What can hang from each mark
zovupi: nidigak
budomi: feso
palib: budomi kupe
buge: dubor
feso: budomi luvi zovupi
luvi: feso
kupe: nidigak palib zazozad
nidigak: dubor kupe zovupi
dubor: buge nidigak

Each row was made from one small tree. The marks that hang from a mark follow it in brackets, in alphabetical order. Every link used is in the known rows. Write each row's tree.
Known rows
palib{budomi{feso} kupe{nidigak zazozad}}: [ 23  -4  -7   9  24  20  20 -23 -14 -27 -22   1  27  -8   8 -14   7 -47
  -5 -21  18 -10  10 -17  22 -17  -4  -7]
nidigak{dubor{buge} kupe{palib zazozad} zovupi}: [ 43  18   0  -5  10  20  12 -37  -7 -28  -3  34   1 -23   9 -14 -42 -35
   5 -14  20   0  15  23  40 -22 -20 -22]
palib{budomi{feso{zovupi}}}: [  0  -1 -14  12  23  22  15 -16 -16 -19 -26  12  15  -3   5 -10  12 -19
  14 -13  13  10   1  -4  15 -14  -1 -21]
luvi{feso{budomi zovupi{nidigak}}}: [  4  -7  -8  12  24  16  14 -15 -22 -29 -14  26   8 -21  17 -17   5 -22
  20 -11  10   7   4   4  13 -19  12 -27]
nidigak{dubor}: [ 19  -1  -5  -5   9  21  16 -17 -10 -19 -11  24   2   0   2  -7  -9 -10
   3 -10   8   5   9   4  22 -15  -7 -22]
buge{dubor{nidigak{kupe}}}: [  5   5  -6  12  31  27  11 -23 -14 -14  -5  13   6  10   9 -10  16 -19
  11 -15  12 -13  14   1  20 -21 -15 -32]
feso{budomi luvi zovupi{nidigak}}: [ -5  -3 -16  16  28  21  12 -25 -39 -28 -26  54   1  -6  25 -13  11 -35
  27  -6  11  19   5   4   9   2  32 -32]
budomi{feso{luvi zovupi}}: [ -4  -3 -15  14  36  17  19 -16 -22  -2 -21  20   8   2  16  -6  15 -27
  18  -2   5  15   5   3  25  -9  11 -23]
budomi{feso{luvi zovupi{nidigak}}}: [  7  -4 -15  13  30  16  19 -16 -21  -5 -14  24   7  -1  17  -9  17 -32
  21  -6   7  15   6   1  26  -8  16 -24]
zovupi{nidigak{kupe}}: [ 38  -2 -12  10  -1  22  16 -18 -11 -27  -1  28   1  -7   6 -16   5 -22
  19 -14  11   5  14   4  24 -16   3 -21]
dubor{nidigak{kupe{palib}}}: [ 10  14 -10  14  14  28  15 -21 -16 -21  -4  18   6   7  13 -16  12 -34
  19  -9   9  -5  22   3  21 -21 -13 -26]
luvi{feso{budomi}}: [ -2  -9  -5  10  23  19  19 -13 -16 -29 -15  16  10 -14  11 -13   0 -14
  12 -11   7   2   6  10  15 -21   4 -22]
feso{budomi zovupi{nidigak{dubor{buge}}}}: [  8   5 -12  12  22  25   2 -23 -31 -32 -14  48  -1 -10  18 -13   2 -30
  18 -11  16  16   5  -3  15  -6  13 -33]
budomi{feso{luvi}}: [  0  -5 -13  11  29  19  23 -14 -15  -5 -15  14   8   6  10  -5  11 -24
  13  -6   4  10   8   7  28 -10   8 -19]
kupe{nidigak{dubor{buge} zovupi} palib zazozad}: [ 24   8   6  -4  15  18  18 -38   9 -29  22  34  12 -16  20 -14 -24 -75
 -12 -10  17 -10  31  -5  33 -19  -8 -10]
kupe{nidigak{dubor zovupi} palib}: [ 22   0  -2  -5   6  17  21 -32   5 -27  14  29  10  -7  13 -16 -26 -53
   0  -8  13  -7  25   3  32 -22  -6 -18]
dubor{buge nidigak{kupe zovupi}}: [  9  26  -8  16  15  32   2 -19 -16 -21  -5  27  -1  -5  13 -16   7 -24
  24 -17  22  -4  19  11  26 -22 -27 -31]
zovupi{nidigak{dubor kupe{palib{budomi}}}}: [ 47   2  -8   1  -2  21  19 -25 -10 -32  -1  30   1  -7   3 -18 -13 -31
  14 -18  14   4  11   6  27 -18   1 -23]
feso{budomi luvi zovupi{nidigak{dubor kupe}}}: [ 12   3 -16  12  25  22  12 -30 -41 -29 -28  57  -2  -8  23 -14  -4 -30
  25  -9  12  20   1  14  14  -2  28 -33]
zovupi{nidigak}: [ 24  -7 -10   6   2  21  16 -15  -9 -25   2  27   2  -5   6 -14  13 -26
  17 -14   9   4  15  -6  20 -12   7 -21]
budomi{feso{luvi zovupi{nidigak{dubor kupe}}}}: [ 19   0 -15  10  28  16  19 -19 -23  -5 -16  26   5  -3  15  -9   7 -29
  20  -8   8  16   3   8  30 -10  13 -26]
budomi{feso}: [  5  -4 -12  11  24  20  19 -12  -9  -8  -8   6  10   4   6  -5  11 -20
  10  -7   5   7  10   0  30 -15  -2 -18]
buge{dubor{nidigak{kupe{palib zazozad} zovupi}}}: [ 10   7  -4   8  31  23  11 -31 -11 -16   1  15   8   0  12 -12   5 -32
  12 -15  14 -17  17   4  25 -22 -16 -30]

Which tree is each row?
[ 17   6   0  -1   8  22  18 -32   5 -35   7  32  12  -9  11 -18 -26 -56
  -1 -15  23  -7  20   1  27 -21 -10 -20] -> kupe{nidigak{dubor{buge} zovupi} palib{budomi}}
[  7   5  -4  11  33  26  12 -26 -13 -14  -2  13   8   6  11  -9  17 -25
   7 -15  12 -14  15  -1  19 -20 -14 -28] -> buge{dubor{nidigak{kupe{zazozad}}}}
[  9   5  -7   9  28  24  10 -26 -13 -15  -4  14   5   2   9 -11   8 -16
  16 -17  14 -14  13   7  23 -23 -17 -33] -> buge{dubor{nidigak{kupe zovupi}}}
[  6  -1  -2   6  25  19  23 -29  -3 -25  -4  13  19  -6  12 -12   2 -62
  -2  -8  10  -2  19 -10  23 -13   1 -10] -> kupe{palib{budomi{feso}} zazozad}
[ 20   4 -16  11  17  23   6 -27 -33 -33 -18  45   0 -12  16 -14  -3 -24
  20 -10  13  16   4   5  17  -9  13 -31] -> feso{budomi zovupi{nidigak{dubor kupe}}}
[ 26   7   3  -3  11  19  14 -31   5 -25  13  33  10 -20  17 -10 -15 -48
 -11 -13  16  -6  23  -3  27 -18  -9  -9] -> kupe{nidigak{dubor{buge} zovupi} zazozad}
[ 16   2  -4   3  18  20  23 -29   0 -26   4  23  17   0  13 -16 -12 -60
  -4 -10  16  -1  17  -7  26 -19  -1 -18] -> kupe{nidigak{dubor} palib{budomi{feso{zovupi}}}}
[ 51   2  -7  -1  -1  19  17 -25 -10 -27   2  31   0 -13   6 -14  -7 -28
   9 -17  11   4  12   5  27 -16   2 -18] -> zovupi{nidigak{dubor kupe{zazozad}}}
[ 11  -9  -7   8  20  14  17 -11 -14 -19 -10  19   8 -20  15 -17  10 -21
  20 -11   9   4   7   1  15 -22   6 -25] -> luvi{feso{zovupi{nidigak}}}
[ 17   1  -3   2  15  21  25 -28   4 -27   7  20  17   2  10 -15 -14 -59
  -6 -11  15  -4  19  -6  27 -21  -2 -15] -> kupe{nidigak{dubor} palib{budomi{feso}}}
[ 10  -6  -7   8  23  16  14 -16 -23 -28 -14  27   6 -21  16 -16  -1 -21
  18 -12  11   7   2   6  15 -19  11 -28] -> luvi{feso{budomi zovupi{nidigak{dubor}}}}
[  4  -5 -14  10  22  18  16 -20 -27 -15 -21  45   2  -5  22 -13  18 -32
  27  -6   9  16   8   0  12  -3  23 -28] -> feso{luvi zovupi{nidigak}}
[ 38  16  -5  -3   6  23  12 -32 -10 -32 -14  33   1 -17   3 -17 -44 -21
  14 -18  24   2   8  27  36 -24 -23 -28] -> nidigak{dubor{buge} kupe{palib{budomi}} zovupi}
[ 23  -7  -4   7  17  21  17 -22 -13 -24 -12  13  18  -7  13 -13   8 -45
  -5 -13  13 -12  21 -17  22 -16  -4  -8] -> palib{kupe{nidigak zazozad}}
[ 14  15 -12  10   8  25  13 -26 -16 -25  -8  18   7  -4  11 -19   0 -29
  27 -14  13  -6  19  11  23 -24 -17 -27] -> dubor{nidigak{kupe{palib{budomi}} zovupi}}
[ 19  15 -10   9  10  23  11 -26 -16 -21  -5  18   6 -10  14 -15   5 -25
  21 -14  10  -6  20   9  23 -23 -16 -22] -> dubor{nidigak{kupe{zazozad} zovupi}}
[ 16  14 -13  10   7  25  10 -22 -18 -20  -8  18   4  -5  11 -16   4 -16
  27 -14  11  -5  18  13  23 -24 -18 -27] -> dubor{nidigak{kupe zovupi}}
[-20  -2 -16  17  36  23  11 -25 -40 -24 -36  49   4  -2  25 -10   9 -27
  23  -1   9  19   3   7   7   1  25 -30] -> feso{budomi luvi zovupi}
[ 20   1 -14  12  13  21  11 -23 -20 -25 -14  34   6 -10  15 -17   9 -32
  23  -9  14  11  10  -4  16 -14   6 -27] -> feso{zovupi{nidigak{kupe{palib{budomi}}}}}
[ -7  -7  -8  13  30  17  14 -15 -23 -26 -21  22  10 -18  17 -14   4 -17
  17  -8   9   7   4   6  11 -19   8 -26] -> luvi{feso{budomi zovupi}}
[ 11  27  -3  15  19  30   5 -26 -13 -24   2  28   3  -8  18 -17   3 -46
  18 -15  22  -7  25   7  29 -21 -25 -27] -> dubor{buge nidigak{kupe{palib zazozad} zovupi}}
